Each row was made from one path, in order. Every step used is in the known rows, and no mark comes twice. Write each row's path.
(in the rows, 128 means zero)
Known rows
n, s, y: [ 93 163 130 130 118 129 119 143 119 121 125 117 114 116  92 144 133  91
 114 136  99 130 145 153 116 125 144 124 114 139 119 130 138 130 135 134
 137 126 111 130 129 114 137 128 125 146 136  99 132 156 130 115 117 130
 116 139 150 135]
h, s, y, z: [ 85 161 133 126 121 150 117 124 136 127 144  99 136 129 132 145 126 133
 146 148 111 143 153 140 132 117 110 119 106 151 129 135 119 122 137 120
 143 126 129 112 125 109 128 134 132 158 123 111 120 124 107 119 122 124
 122 154 146 117]
x, r, e: [144  97 126 135 129 138 130 104 109 135 135 124 136 134 151 140 128 119
 126 125  92 123 112 140 174 116 138 123 148 100 142 105 140 147 108 123
 158 127 146 133 134 147 119 143 124 127 149 122 137 143 139 128 126 137
 124 127 126 133]
e, s, p: [148 154 137 127 141 146 126  94 119 121 113 128 145 138 155 145 129  96
 110 123 132 110 135 156 104 135 130 125 143 122 121 122 119 142 118 139
 149 127 119 109 137 110 122 131 108 122 175 122 126 136 126 141 128 145
 108 147 146 132]
e, b, z: [156 162 127 129 119 128 128 145 138 130 120 129 122 109 122 108 123 151
 111 100  91 121 154 118 128 122 133 124 124 114 127 124 129 120 119 144
 126 132 107 137 130 120 152 127 128 124  78 145 116 122 139 148 140 124
 146 121 125 132]
x, r, e, b: [150 113 122 133 111 143 136 105 119 136 136 121 133 124 146 120 115 151
 116 103  79 122 113 123 195 117 155 130 148  98 138 114 152 140 113 129
 145 128 114 136 137 141 133 146 122 122 108 138 142 153 129 128 126 142
 134 140 131 140]
y, z, b, e, r, x: [159  88 129 133 108 147 146 155 150 140 134 150 155 165 189 124 145 170
 129 123 172 126  85 130 164 132 122 152 159 162 143 131 126 143 137 109
  98 138 119 115 134 121  98 131 146  99   4 143 129 104 115 109 119 116
 160 142 113 110]
b, e, s, h, z: [ 88 120 129 119 147  91 113  89 120 122 136 136 145 119 143  97 133 135
 121 123 161 120 130 114  97 154 137 116 130 143 135 136 122 129 143 131
 114 121 132 117 126 145 134 128 127 128 205 103 142 103 101 121 128 136
  99 125 116 132]
e, b, z, y, s: [144 166 126 129 125 124 127 143 139 128 109 132  85 117 120  96 112 169
 134 130 144 129 149  99 145 124 133 112 119 140 131 139 127 107 124 127
 104 148 115 133 124 113 158 110 152 119  76 139 117 145 130 127 128 121
 140 127 126 130]
s, h, z, b, e: [113 112 129 123 121 100 104 105 131 129 127 126 138 120 148 101 130 135
 112 120 151 119 114  72  91 155 120 131 125 130 135 134 144 119 147 136
  98 108 114 132 124 140 138 137 123 113  80 145 147  81 111 139 149 128
 126 117  99 117]
x, r, e, s, h: [103  81 123 125 139 117 129  56  84 119 139 119 141 127 131 119 124 135
 110 129 130 113 117 150 156 139 161 120 151 123 152 119 113 134 127 112
 153 129 153 136 132 155 114 137 118 117 220  84 145 149 120 111 114 142
 101 128 137 144]
k, s, y, z, b: [128 135 137 123 109 166 110 146 132 133 126 124 119 111 115 140 119 143
 169 144 102 143 130 140 104 106  89 138 109 147 130 153 112 134 147 125
 132 101 115 124 121 111 122 146 139 129  70 149 131 113 128 128 130 120
 155 141 149 108]
e, b, z, h, s, k: [147 149 118 126 137 122 154  82 155 120 141 125 121  96  75 103 115 140
 134 106 123 144 140 105 142 129 128 121 112 112 134 124 125  83 122 130
 100 126  93 123 133 140 149 135 129 122  96 133 100 141 131 111 138 114
 100  87 125 162]
n, s, y, z, h: [108 142 121 132 117 112 135 141 112 105 145 133 112 110 122 137 115 137
 139 143 122 142 136 146 130 139 133 136 112 149 123 146 125 106 146 114
 111 131 127 129 120 112 150 134 151 161 173 117 142 142 130 102 107 108
 127 130 142 147]
z, h, s, y: [ 95 170 125 124 132 135 126 104 119 112 130 103 133 103 102 153 129  94
 125 137 108 138 153 149 117 139 128 135 114 125 124 121 139 107 105 133
 135 113 111 118 120 125 145 138 111 157 179  77 116 151 132  99 128 128
 112 140 144 132]
z, y: [139 136 129 128 131 111 111 143 121 128 109 128 118 133 135 142 140 118
 156 140 131 123 133 120 132 114 123 120 126 131 136 120 143 131 116 140
 138 126 132 125 127 128 108 113 130 143 158 126 118 117 147 148 143 133
 139 132 136 109]
v, b, z: [173 130 129 117 134 122 123 136 118 141 104 125 119 112 125 121 132 136
  93 120 151 130 147 141 110 132 121 133 125 115 110 120 112 131 109 138
 139 129 150 130 122 124 155 121 147 119 100 129 120 117 143 157 135 113
 151 120 121 131]
r, x: [152 114 130 141 132 145 122 182 119 135 125 137 138 142 154 152 135 136
 104 121 109 124 127 145 107 123 108 136 138 118 128 114 125 139 113 127
 142 132 146 119 135 126  98 114 121 126 142 107 116 119 149 132 142 130
 142 135 129 120]
z, h, s, k: [135 134 122 129 146 119 146  91 151 120 150 122 140 120  83 144 134  94
 138 131 115 143 119 123 127 129 122 121 118  99 132 117 133 101 115 132
 125 120 116 114 131 149 115 132 108 137 176 127 103 139 134 116 135 124
  88  90 130 150]
p, s, h: [ 96 114 124 122 136  97 126 149 119 127 143 125 126 131 136 131 127 102
 104 129 139 122 129 119  69 142 137 140 122 112 129 129 117 123 146 135
 143 116 143 153 134 128 116 111  91 144 171 124 126 134 116 135 124 144
 113 128 132 108]
v, b, z, h: [181 119 123 117 139 104 134 129 106 123 100 134 119  96 125 124 121 143
 102 117 153 136 144 138 113 150 125 148 128 114 112 122 116 113 102 135
 123 126 147 132 119 131 170 125 143 124 151 112 122 124 153 139 133 103
 149 106 116 147]
n, s, h, z, y: [ 81 129 126 126 132  71  86 101 100 117 124 129 101 112  97 107 147 124
 120 152 158 128 132  90  96 144 135 115 107 151 145 137 133 107 181 128
 111 114 119 124 123 128 131 109 151 147 163 130 140 112 117 139 130 119
  99 115 137 123]
s, k: [160 123 128 133 139 132 137 148 146 131 139 129 133 129 107 149 138 105
 125 120  97 129 115 130 129 104 115 113 121 102 125 119 133 135 120 135
 128 132 129 128 135 140 101 121 115 122 158 172 113 109 147 138 143 135
 111 102 124 132]
s, y, z, b: [128 137 131 132 107 159 115 151 130 124 123 110 126 117 155 140 123 158
 147 138 124 137 129 127 129 110 108 137 120 147 122 145 128 131 139 126
 117 116 117 130 123 106 128 139 142 137  61 164 137  98 135 131 137 116
 170 149 137 113]
z, b, e, r: [154 126 130 119 108 123 141 121 162 134 118 138 155 145 141 134 150 101
 128 113 121 116  89 126 161 132 138 139 154 125 136 122 153 150 113 140
 108 128  91 128 128 135 121 142 114 106  40 140 126 131 116 129 122 133
 140 133 111 113]
y, z, h, s: [110 138 123 126 131 119 143 103 142 117 153 128 139 128 144 141 114 133
 158 143 111 145 132 132 125 140 110 124 123 122 138 129 119 101 131 120
 130 124 142 114 125 124 124 135 130 161 153 119 115 133 118 129 119 116
 122 113 132 135]
n, s, k: [132 127 127 135 133 116 141 132 147 128 146 136 118 129  71 136 138  86
 127 128 107 132 108 129 133 113 139 109 116 113 124 124 134 124 147 129
 122 135 119 131 139 134 105 122 123 128 128 158 115 142 134 127 120 126
  94  86 136 152]
r, e: [131 103 128 138 128 137 136 132 117 133 134 142 143 145 118 134 126 106
 128 115  74 113 126 133 134 119 131 129 141  96 121 110 133 137 124 131
 153 134 149 141 131 145 126 132 109 120 185 118 141 135 137 144 134 140
 136 134 113 137]
k, s, y: [128 158 138 121 128 148 110 163 122 135 121 122 122 112  83 153 129  93
 141 135  88 131 149 161  94 112 104 133 108 131 125 131 124 143 117 138
 159 107 117 126 126 125 128 138 116 134 187  94 121 134 139 117 133 136
 120 147 152 113]
s, h: [124 122 127 123 127  94 110 153 111 121 131 114 139 131 122 142 128 108
  93 122  99 115 129 121  92 144 127 124 122 114 130 122 118 126 124 137
 147 125 141 147 126 131 117 116 104 136 173 108 131 111 129 140 139 135
 120 125 119 121]
x, r, e, s: [123  99 127 133 141 153 140  67 111 126 131 130 136 126 152 128 126 128
 131 129 111 124 113 166 173 117 154 120 158 116 146 114 126 150 116 120
 155 128 145 117 134 149 108 143 129 115 184 105 133 160 129 119 111 140
 112 127 143 145]
s, y, z: [126 145 132 130 120 146 117 174 125 124 135 112 128 125 158 147 128 151
 135 141 115 134 144 144 130 112 109 129 112 148 124 136 121 134 127 122
 136 128 141 130 122 107 126 128 138 154 141 132 136 101 132 124 130 124
 148 152 135 112]
v, b, z, y: [164 124 129 115 136 113 106 131 103 139  82 126  97 110 118 113 136 143
 134 137 196 130 150 121 129 127 127 134 119 143 121 125 121 123 117 136
 133 129 151 124 119 124 151 111 169 117 112 123 119 113 152 153 141 113
 154 131 127 117]

Write each row's path
[137 122 123 136 112 144 141 133 131 133 135 142 137 134 114 116 113 141
 122  91  72 115 127 116 160 117 147 139 141  94 117 116 146 133 126 140
 144 137 115 143 132 139 137 137 113 125 142 136 145 148 124 144 133 144
 145 142 120 140]
r, e, b
[ 86 121 130 130 103 136 130 130 140 127 134 129 118 134 131 112 121 123
 158 138 154 134 122 117 140 136 144 132 120 173 118 151 143 123 159 112
 103 128 108 129 124 109 140 146 145 130  21 139 146 132 106 107 111 121
 148 131 125 133]
n, s, y, z, b, e
[110 140 129 127 130  98 131 146 125 125 140 116 124 143 130 137 116 124
  80 133 103 118 123 117 100 152 122 111 124 112 128 132 112 118 121 121
 134 146 151 145 124 124 130 110 108 130 176 108 136 137 121 127 121 129
 112 121 118 133]
y, s, h
[ 97 148 130 133 116 133 126 155 122 122 143 126 115 126 120 136 124 131
 142 145 116 136 139 147 133 121 131 124 111 157 124 145 118 124 157 116
 128 134 126 128 127 104 133 131 146 150 120 128 140 133 121 117 108 118
 130 136 148 131]
n, s, y, z
[148 119 131 133 111 144 127 139 145 128 132 126 135 132 161 138 115 156
 150 133 113 135 111 116 124 114 108 126 132 126 129 137 125 133 142 129
 124 122 127 130 127 117 111 137 139 135  44 183 129 105 131 159 134 116
 166 118 124 118]
y, z, b
[169 124 129 135 124 139 136 177 131 133 127 142 150 146 141 161 157 140
  88 120 115 120 108 164 140 119 120 140 154 128 141 108 118 153 115 130
 133 138 118 114 136 125  94 112 118 114 124 112 112 128 141 124 125 123
 130 144 132 113]
e, r, x
[ 87 108 127 128 116 155 138 152 145 133 136 130 122 138 181 115 118 135
 173 137 191 141 126 109 123 125 133 157 124 158 115 154 143 128 151 117
 101 112 120 139 130 112 137 142 133 138  41 163 139 123 111 113 116 135
 155 154 125  98]
p, s, y, z, b, e
[120 122 131 128 106 149 119 145 140 128 123 120 135 137 171 123 121 140
 162 132 147 130 126 112 144 127 126 138 122 161 120 147 143 134 129 121
 106 121 120 132 121 114 138 145 140 129  46 155 142  99 120 115 134 126
 165 150 113 114]
s, y, z, b, e
[103 101 128 118 126 102 131  78 125 119 122 131 150 134 132 107 116 106
 126 116 162 115 116 118 109 157 154 128 141 146 130 138 126 128 131 132
 119 124 123 135 124 142 119 137 109 106 109 107 137 125 103 125 125 141
 131 119 117 131]
z, b, e, s, h
[107 138 132 132 116 173 120 111 126 113 121 120 133 107 151 127 115 169
 159 143 149 139 132 151 131 108 123 133 129 165 125 155 114 137 146 123
 120 119 115 116 121 110 123 141 150 138  91 145 132 119 126 124 120 119
 159 144 153 126]
e, s, y, z, b
[110  95 126 105 138  94 129  96 113 129 111 125 141 140 125 107 120 120
  99 114 210 116 130 139 116 170 160 139 136 145 111 136 115 136 117 131
 136 135 158 124 123 141 136 126 130 119 171  90 144 132 103 122 117 136
 122 135 118 136]
v, b, e, s, h
[151 134 130 137 152 120 136 134 137 130 117 132  89 122  93 113 131 139
 153 151 168 140 126 102 141 109 113  98 113 137 137 133 116 107 129 112
  98 149 142 131 126 129 130 104 154  99 122 155 111 122 149 115 136 114
 108  90 119 139]
b, z, y, s, k
[139 141 129 130 136 115  90 131 121 128 110 133 112 107 141 124 148 146
 149 148 140 134 131 103 118 112 104 118 118 127 141 124 148 131 140 142
 120 110 124 111 124 129 125 113 153 148 155 158 126  88 138 151 150 129
 128 133 129 105]
h, z, y
[122 122 133 115 128  91 111 141 117 136 136 129 128 127  72 142 126  89
 116 125  78 120 133 133  71 139 108 124 115 115 138 128 104 128 135 137
 161 112 139 139 127 136 113 123  98 128 193  92 123 126 125 138 135 135
 106 117 135 121]
k, s, h
[126 147 130 136 138 126 123 152 129 128 116 127 102 141 140 136 124 134
 142 153 129 130 126 119 127 123 120 111 126 127 134 131 133 126 119 125
 125 143 146 124 124 121 123 109 134 139 146 131 122 144 135 132 125 130
 129 129 129 120]
z, y, s
[175 124 129 107 122 111 141 137 149 146 113 129 150 151 134 133 151 112
 105 110 166 121 106 150 169 147 143 146 152 123 118 119 141 160 101 139
 126 139 121 117 127 134 141 128 130 114 110 118 135 143 113 130 111 129
 132 147 113 122]
v, b, e, r
[ 86 176 133 125 126 146 115 116 131 127 128  97 137 119 105 151 137  92
 121 138 103 134 155 150 113 123 125 122 113 133 122 121 137 127 113 137
 153 117 112 115 128 118 127 133 112 151 145  92 117 147 119 117 129 137
 116 152 148 121]
h, s, y
[131  89 126 138 150 154 158  88 129 123 141 149 140 133  82 119 128 117
 152 114 127 127 111 144 157 101 142 118 142 112 123 122 119 137 136 119
 138 139 140 129 134 158 100 133 120 106 218 131 134 140 135 122 125 138
 104 104 128 156]
r, e, s, k
[162 133 124 126 138 107 135 141 113 114 119 139 129 100 121 129 122 124
 115 122 101 127 147 133 108 140 124 128 128 110 135 116 117 109 106 133
 121 130 136 138 120 137 155 126 125 126 158 113 112 116 154 129 141 113
 133  99 114 141]
b, z, h
[122 155 132 135 143 127 111 137 129 130 118 135  96 117 142 120 133 165
 140 160 147 137 120 100 117 119 104 108 120 125 137 138 137 123 142 127
 108 129 132 110 122 122 137 109 155 138 160 158 129 116 131 138 132 122
 119 129 125 113]
h, z, y, s
[146 123 124 136 118 143 138 125 123 129 128 145 125 119 112  95 112 155
 122  92  80 116 147 111 147 120 143 134 135 111 121 118 126 121 133 131
 132 139 123 151 130 134 161 134 124 103 110 128 138 131 132 143 135 128
 149 128 111 143]
r, e, b, z
[103 122 128 131 116 167 129 154 130 125 132 121 116 122 165 132 121 150
 157 146 153 143 131 122 105 110 120 156 119 148 119 153 128 127 158 121
 115 108 116 137 130 105 128 136 134 145  61 174 132 122 125 129 123 128
 160 151 144  99]
p, s, y, z, b
[ 88 151 132 127 109 172 116 103 144 127 137  95 136 122 130 138 121 144
 151 147 124 146 138 125 128 116 108 129 111 150 126 143 127 119 143 124
 128 111 104 115 125 106 123 144 137 145  37 142 121 120 113 125 128 118
 148 146 145 119]
h, s, y, z, b
[ 95 130 126 126 122  79 119 128 117 119 140 122 123 133  86 131 132  91
  94 128  99 117 127 124  87 152 148 116 120 124 129 125 116 115 150 128
 140 131 131 144 129 127 121 117 109 140 148 105 132 141 117 135 118 127
 105 109 135 142]
n, s, h
[117 131 118 127 127 136 153  61 130 119 139 142 131 110  87  92 105 142
 129 100  98 128 152 108 145 144 149 138 131 105 128 117 127  88 129 129
 125 132 111 137 126 141 171 143 122 120 127  87 128 165 120 119 128 122
 127 115 119 164]
r, e, b, z, h, s
[161 107 129 130 127 128 141 175 140 143 130 150 158 169 155 142 155 124
 100 112 142 118 103 150 157 139 132 144 159 137 137 110 133 153 105 125
 121 146 125 118 136 134 100 121 120 102 110  93 120 127 125 103 121 133
 124 143 111 115]
b, e, r, x
[139 107 131 129 111 131 132 138 154 135 134 140 140 149 178 118 118 138
 164 126 140 127 109 102 138 133 118 130 136 137 127 141 137 133 130 123
 113 127 134 130 128 124 119 145 137 122  28 172 137  99 113 139 132 125
 162 122 105 123]
y, z, b, e
[155 163 137 132 134 139 138 141 137 130 123 120 125 156 166 149 117 105
  86 131 111 113 124 127 110 148 108 120 133 103 118 123 125 130 115 128
 135 142 131 122 134 102 140 122 107 119 140 141 133 146 122 135 122 134
 104 141 127 131]
y, s, p
[161 115 123 130 116 140 137  95 113 135 131 124 117 110 136  99 117 166
 116 102  91 121 133 119 184 120 152 127 142 109 142 113 135 127 118 123
 135 135 119 141 134 141 154 144 134 107  80 133 133 147 134 123 129 127
 133 121 125 144]
x, r, e, b, z
[154 115 129 116 129 114 130 143 135 146 109 131 137 148 148 127 128 106
 115 110 163 124 126 131 134 148 138 142 134 115 102 121 145 149  96 139
 140 131 149 125 127 135 140 129 128 124 126 121 135 130 123 138 130 132
 144 134 109 126]
v, b, e
[ 98 147 128 129 134 146 122 169 123 129 128 118 120 119 133 146 135  97
 127 136 138 134 147 146  90 116 130 149 121 126 115 129 137 137 128 137
 138 115 121 138 133 118 134 122 107 154 163 125 123 142 135 114 125 144
 125 156 144  99]
p, s, y
[133 110 124 133 150 132 149 152 148 135 149 139 124 132 113 139 135  99
 136 127 145 139 112 123 107 103 121 132 122 101 123 123 133 130 139 131
 126 117 126 136 145 139 102 116 103 130 152 177 110 131 138 132 129 141
 101 107 134 117]
p, s, k
[ 78  88 125 130 146 107 101  63  81 113 121 146 122 115 105  91 135 162
 137 141 181 118 133 104 121 131 141 124 130 148 142 134 116 118 172 123
 123 120 142 123 122 151 130 118 146 126 244  99 154 112 117 132 135 135
 109 137 130 129]
r, e, s, h, z, y
[148 139 129 140 143 141 153 156 156 134 146 126 115 141 118 140 122 121
 119 132 111 135 109 125 134 113 110 105 123 101 122 127 128 127 115 120
 119 145 137 130 134 133 112 116 121 118 145 169 115 139 138 120 123 127
 101  95 119 143]
y, s, k
[127 108 128 128 155 125 153 106 154 129 139 145 144 147 122 119 130  97
 155 117 162 125 114 139 147 120 138 114 136 134 125 129 133 138 116 127
 119 138 132 118 136 152 100 133 118 111 167 138 119 126 120 108 126 142
  97 102 121 145]
b, e, s, k
[181  92 127 119 124 123 140 162 135 152 110 146 151 167 153 137 152 140
  80 107 194 122 102 157 159 149 135 162 158 139 119 114 129 159  99 126
 123 141 137 111 133 133 119 119 140  98  95 100 129 131 124 114 117 125
 138 155 115 118]
v, b, e, r, x
[133 147 130 134 143 121 125 137 124 129 110 132  91 123 125 115 125 140
 144 154 148 129 145 112 125 126 119 105 119 143 135 131 116 113 123 119
 114 146 148 134 121 120 146 105 149 117 125 122 115 135 140 130 129 119
 129 117 124 126]
b, z, y, s
